What can hang from each mark:
A: G N
D: Q U
N: A
S: G
E: D L
Q: D M
T: G M
G: A S T
M: T
U: D

Known rows, with every way that one mark hangs from another:
T{G{A{N} S} M}: -0.12, 0.94, -1.81, 0.68, 2.84, -0.81, -0.71, -0.56, 0.74, -0.79, 0.07, 0.30, -0.86, -0.81, -0.47, -0.40, 1.70, -1.17, 0.69, -1.29, -1.26, 0.51, -1.95, -0.34
S{G{A{N} T{M}}}: -1.38, -0.53, 0.90, 1.37, 1.75, -0.13, -0.82, 1.72, -1.62, -0.11, 1.45, 1.12, -0.09, -0.63, -0.48, -0.05, 1.23, -3.07, -0.32, -0.74, 0.83, 0.38, 0.28, -0.48
U{D{Q{M{T{G{S}}}}}}: -0.16, 0.20, -0.95, 3.09, 0.28, -1.50, 1.06, -1.01, 0.59, 1.33, 0.15, -1.53, 1.81, -0.80, -1.18, 2.54, -0.68, 1.43, -0.98, 1.21, -2.53, -1.09, -1.55, 0.22
E{D{Q{M{T}} U} L}: -0.70, 0.92, -0.64, 1.18, -0.91, -0.76, -2.14, 0.16, 0.17, 2.21, 0.91, -2.79, -1.19, 1.28, -0.45, 1.40, 0.08, 1.40, -2.81, 1.83, -2.82, -1.04, -1.25, -1.05
Q{D M}: -0.44, 0.44, -1.49, 2.46, 1.13, -2.79, 0.60, 1.53, -1.32, 0.67, 3.20, -0.73, 2.54, 0.31, -1.73, 2.03, -0.08, 0.70, -2.09, 1.00, -1.76, 1.02, -3.35, 0.52
Q{D M{T{G{A{N} S}}}}: -0.88, 0.58, -0.28, 3.08, 0.96, -0.57, 0.50, 0.93, -1.54, 0.55, 2.63, 0.37, 1.07, 0.08, -1.05, 2.30, 0.42, 0.80, -1.57, 1.22, 0.10, -1.11, -1.77, 0.39
E{D{Q{M{T{G}}} U} L}: -0.37, 1.41, -0.62, 1.44, -0.66, -0.02, -2.15, -0.42, 0.50, 1.83, 0.34, -2.79, -1.33, 1.72, -0.60, 1.87, -0.25, 1.44, -2.54, 1.50, -2.32, -1.46, -1.06, -0.89
N{A{G{S}}}: 0.61, -0.46, -1.33, 1.59, 2.33, -1.32, 0.41, -1.64, 0.99, 0.44, -1.03, 0.70, 0.31, 0.57, -0.12, 1.41, 0.19, -0.85, 0.12, -1.01, -0.40, 1.63, -0.67, 2.18
N{A{G{S T{M}}}}: -0.67, -1.02, -0.39, 1.40, 2.85, -1.35, 0.46, -0.45, -0.11, 0.85, -0.56, 1.05, -0.40, 0.19, 0.16, 1.02, 1.09, -1.34, -0.63, -0.55, 0.29, 0.83, -0.79, 1.43
M{T{G{A{N}}}}: -0.91, -0.06, 1.42, 2.75, 0.42, 1.72, -0.01, -0.63, -0.31, -0.40, -1.93, -0.36, -0.41, 0.17, 0.11, 1.54, -0.83, -2.95, 0.64, -1.93, 1.51, 0.03, 1.59, 0.29
E{D{U} L}: 0.15, 0.29, -1.81, 0.59, -0.25, -0.98, -2.96, -0.79, 1.43, 1.74, -0.12, -2.77, -0.33, 3.85, 0.00, 0.37, -0.20, -0.37, -1.32, -0.01, -2.71, 1.20, -0.81, 0.16
A{G N}: 1.32, 0.75, -1.44, 2.31, 0.89, -1.87, 0.28, -1.86, -0.75, -0.53, -0.17, -0.30, 2.39, 3.21, 0.15, 0.80, -1.02, -0.59, 1.26, -2.00, 0.43, 1.79, 1.50, 0.17
E{D{Q{M{T{G{S}}}} U} L}: -0.64, 1.32, -0.96, 1.52, -0.08, -0.20, -2.60, -0.68, 0.78, 2.10, 0.39, -2.40, -1.73, 1.27, -0.38, 1.33, 0.02, 1.87, -2.31, 1.76, -2.71, -1.54, -1.58, -0.97
G{A T}: -1.49, -1.31, 1.23, 1.70, 1.32, -0.42, -0.59, 1.18, -0.84, 0.49, 0.39, 1.14, -1.09, -2.30, 0.73, 0.38, 1.42, -4.20, -0.32, -0.41, 0.30, 1.54, 0.12, 0.28
E{D L}: -0.37, 0.01, -2.03, 0.58, 0.26, -1.40, -2.32, -0.36, 1.59, 1.02, -0.06, -2.65, 1.01, 5.38, 0.32, 0.09, -0.67, -1.51, -0.90, -0.14, -2.84, 1.48, -0.44, 0.77
D{Q U}: 0.54, 0.93, -0.10, 2.87, -0.19, -1.03, -1.14, -1.05, -0.30, 1.58, -0.53, -1.80, -1.99, -4.77, -1.78, 1.62, -0.57, 1.48, -1.00, -0.03, -2.05, 0.57, -2.15, -1.48
G{A{N} S}: 0.07, -0.40, -2.02, 1.24, 1.75, -2.07, -1.62, -1.11, 0.86, 0.52, 1.17, 1.44, -0.72, -2.09, 0.74, -1.65, 1.93, -1.12, 1.44, -0.33, -2.16, 2.07, -1.03, 0.69
A{G{T{M}}}: -1.22, -0.12, 0.25, 2.15, 2.62, -1.04, 0.46, 0.23, -1.44, 0.04, -0.48, -0.09, 0.90, 1.01, 0.32, 1.03, -0.27, -2.23, -0.45, -1.31, 0.75, 1.10, -0.13, -0.89
Q{D{U} M{T{G{A S}}}}: -0.67, 0.82, 0.10, 3.11, 0.79, 0.13, -0.07, 0.62, -1.41, 1.25, 2.12, 0.18, -0.40, -2.09, -1.47, 2.81, 0.67, 1.60, -2.14, 1.36, 0.01, -1.33, -2.62, -0.20
D{Q{M{T{G}}} U}: -0.65, 1.44, 1.20, 3.11, 0.00, -0.10, -0.24, -0.09, -1.33, 1.46, 0.00, -1.47, -2.12, -5.31, -1.86, 2.70, -0.38, 1.87, -2.05, 0.66, -1.07, -1.16, -2.11, -2.04
E{D}: -0.34, -0.14, -1.35, 1.45, 0.95, -1.98, -1.18, -0.93, 1.05, 0.85, -1.65, -2.06, 1.80, 4.03, -0.09, 0.23, -0.23, -1.23, -0.05, 0.31, -2.42, 1.16, -0.39, 0.10

Rows:
0.10, 0.70, -1.21, 2.45, 0.67, -2.36, -0.02, 1.09, -1.48, 1.33, 3.12, -0.81, 1.21, -1.24, -2.12, 2.32, 0.34, 1.79, -2.47, 1.14, -1.68, 0.66, -3.73, -0.10 -> Q{D{U} M}
-0.46, 0.93, -1.62, 0.72, 3.36, -0.36, -0.62, -0.39, 1.14, -0.78, -0.39, 0.14, -1.07, -1.67, -0.57, -0.04, 1.44, -1.60, 0.43, -1.30, -1.57, 0.73, -2.68, -0.33 -> T{G{A S} M}
-1.27, -0.11, 0.99, 2.90, 1.30, 1.55, -0.61, -1.06, 0.12, 0.03, -1.82, 0.17, -0.97, -0.46, 0.39, 0.74, -0.44, -2.31, 0.97, -1.58, 0.95, -0.13, 0.87, 0.20 -> M{T{G{A{N} S}}}
0.11, 0.24, -0.61, 2.98, -0.29, -1.34, 1.55, -0.70, 0.32, 1.02, 0.04, -1.91, 2.19, -0.34, -1.42, 3.12, -0.92, 0.97, -1.20, 0.94, -2.16, -1.00, -1.06, 0.29 -> U{D{Q{M{T{G}}}}}
0.45, 0.24, -0.64, 2.64, -0.56, -1.11, 1.62, -0.62, 0.43, 0.87, 0.44, -1.37, 1.84, -1.06, -1.22, 3.18, -0.30, 0.69, -1.20, 1.17, -2.13, -1.04, -0.83, 0.47 -> U{D{Q{M{T{G{A}}}}}}
-1.01, 0.95, 1.25, 2.83, -0.24, -0.84, -0.21, 0.43, -1.70, 1.87, 0.51, -1.52, -1.98, -5.76, -1.66, 2.22, 0.00, 1.90, -2.32, 0.96, -1.54, -0.78, -2.34, -2.18 -> D{Q{M{T}} U}
-1.11, 0.89, -1.60, 1.40, 3.81, -0.87, -0.85, -0.63, 0.92, -0.45, -1.11, -0.92, -0.35, -0.14, -0.98, -0.21, 0.17, -1.09, 0.35, -1.83, -1.72, 0.88, -3.05, -0.65 -> T{G{S} M}
-2.39, -0.58, 1.14, 2.08, 2.73, -0.19, -0.93, 1.64, -1.48, 0.26, 0.28, -0.09, 0.40, 0.00, -0.99, 0.17, -0.35, -2.99, -0.64, -1.29, 0.47, 0.75, -0.85, -0.83 -> S{G{T{M}}}
-1.12, -0.08, 1.56, 2.77, 0.76, 2.08, 0.01, -0.51, 0.03, -0.40, -2.28, -0.41, -0.61, -0.44, 0.01, 1.79, -1.01, -3.30, 0.43, -1.93, 1.28, 0.19, 1.11, 0.28 -> M{T{G{A}}}
-0.56, -0.04, -0.67, 3.02, 2.55, -1.72, -0.86, -1.71, -1.22, 0.63, 0.16, 1.11, 0.71, 2.07, 1.13, -0.48, 0.01, -0.46, 1.21, -0.99, 0.92, 0.78, 1.02, -0.39 -> A{G{S T} N}
-1.17, 0.59, 0.15, 3.34, 0.92, -0.35, 0.87, 1.27, -1.67, 0.45, 1.83, -0.61, 1.70, 0.68, -1.53, 2.97, -0.68, 0.27, -2.02, 0.68, 0.22, -0.81, -1.96, 0.29 -> Q{D M{T{G}}}
-2.55, -1.50, -0.08, 0.87, 2.75, -2.12, -1.47, 1.34, -1.31, 1.31, 2.15, 2.15, -2.16, -2.94, 1.36, -2.34, 3.74, -2.07, -0.06, 0.67, -0.82, 0.46, -1.33, -0.84 -> G{A{N} S T{M}}
-1.97, -0.17, 1.11, 3.44, 1.96, 1.48, -0.69, -1.07, 0.22, 0.27, -2.66, -0.66, -0.63, -0.01, 0.04, 0.91, -1.53, -2.24, 0.73, -1.92, 0.66, 0.15, 0.12, -0.03 -> M{T{G{S}}}
-1.73, -1.32, 0.82, 0.60, 1.02, -1.70, -0.18, 2.24, -2.12, 0.46, 1.93, 1.09, -1.03, -1.61, 0.74, -0.71, 2.97, -3.37, -0.70, -0.09, 0.29, 0.74, 0.13, -0.70 -> G{A{N} T{M}}
0.02, 0.09, 0.00, 2.82, 1.32, -1.43, 0.09, -1.05, -1.79, 0.02, 0.02, 0.41, 1.51, 3.03, 0.70, 0.67, -0.55, -1.38, 0.77, -1.53, 1.70, 0.96, 2.04, -0.27 -> A{G{T} N}
-1.53, -0.17, 1.10, 2.92, 1.64, 1.83, -0.60, -0.95, 0.42, 0.05, -2.15, 0.07, -1.14, -1.05, 0.33, 1.01, -0.63, -2.64, 0.75, -1.56, 0.70, 0.03, 0.39, 0.23 -> M{T{G{A S}}}
-1.00, -1.26, 0.96, 1.66, 0.61, -1.03, -0.64, 0.95, -1.44, 0.45, 1.15, 1.37, -0.78, -1.08, 0.90, -0.16, 1.78, -3.56, 0.05, -0.39, 0.76, 1.20, 1.15, 0.20 -> G{A{N} T}
-1.22, -0.52, 1.17, 2.17, 1.94, 0.76, -1.08, 0.95, -0.70, -0.07, 0.43, 1.17, -0.16, -1.13, -0.45, 0.68, 0.12, -3.63, -0.06, -0.96, 0.87, 0.92, 0.25, 0.20 -> S{G{A T}}
0.96, 1.09, -1.59, 2.21, 2.24, 0.16, -1.31, -2.43, 1.79, -0.76, -1.06, 0.67, -0.54, -0.12, -0.17, 0.35, 0.07, -1.37, 1.89, -1.76, -0.61, 1.17, -0.46, 0.99 -> T{G{A{N} S}}
0.76, 0.65, -2.08, 2.52, 2.13, -2.14, -0.59, -2.48, -0.15, 0.05, 0.00, 0.43, 1.59, 2.31, 0.59, -0.40, -0.48, 0.34, 1.70, -1.48, -0.32, 1.58, 0.51, 0.09 -> A{G{S} N}
-0.25, -0.27, -0.61, 2.73, -0.52, -2.04, 1.56, -0.19, -0.06, 1.45, 0.64, -1.93, 2.31, -0.80, -1.26, 2.63, -0.59, 0.93, -1.47, 1.26, -2.63, -0.58, -1.23, 0.16 -> U{D{Q{M{T}}}}
-1.16, 0.16, 0.42, 2.94, 0.14, -1.00, 0.31, 1.63, -2.33, 1.73, 2.48, -0.74, 0.55, -1.55, -1.61, 2.60, 0.26, 1.36, -2.78, 1.32, -0.36, -0.58, -2.60, -0.51 -> Q{D{U} M{T}}
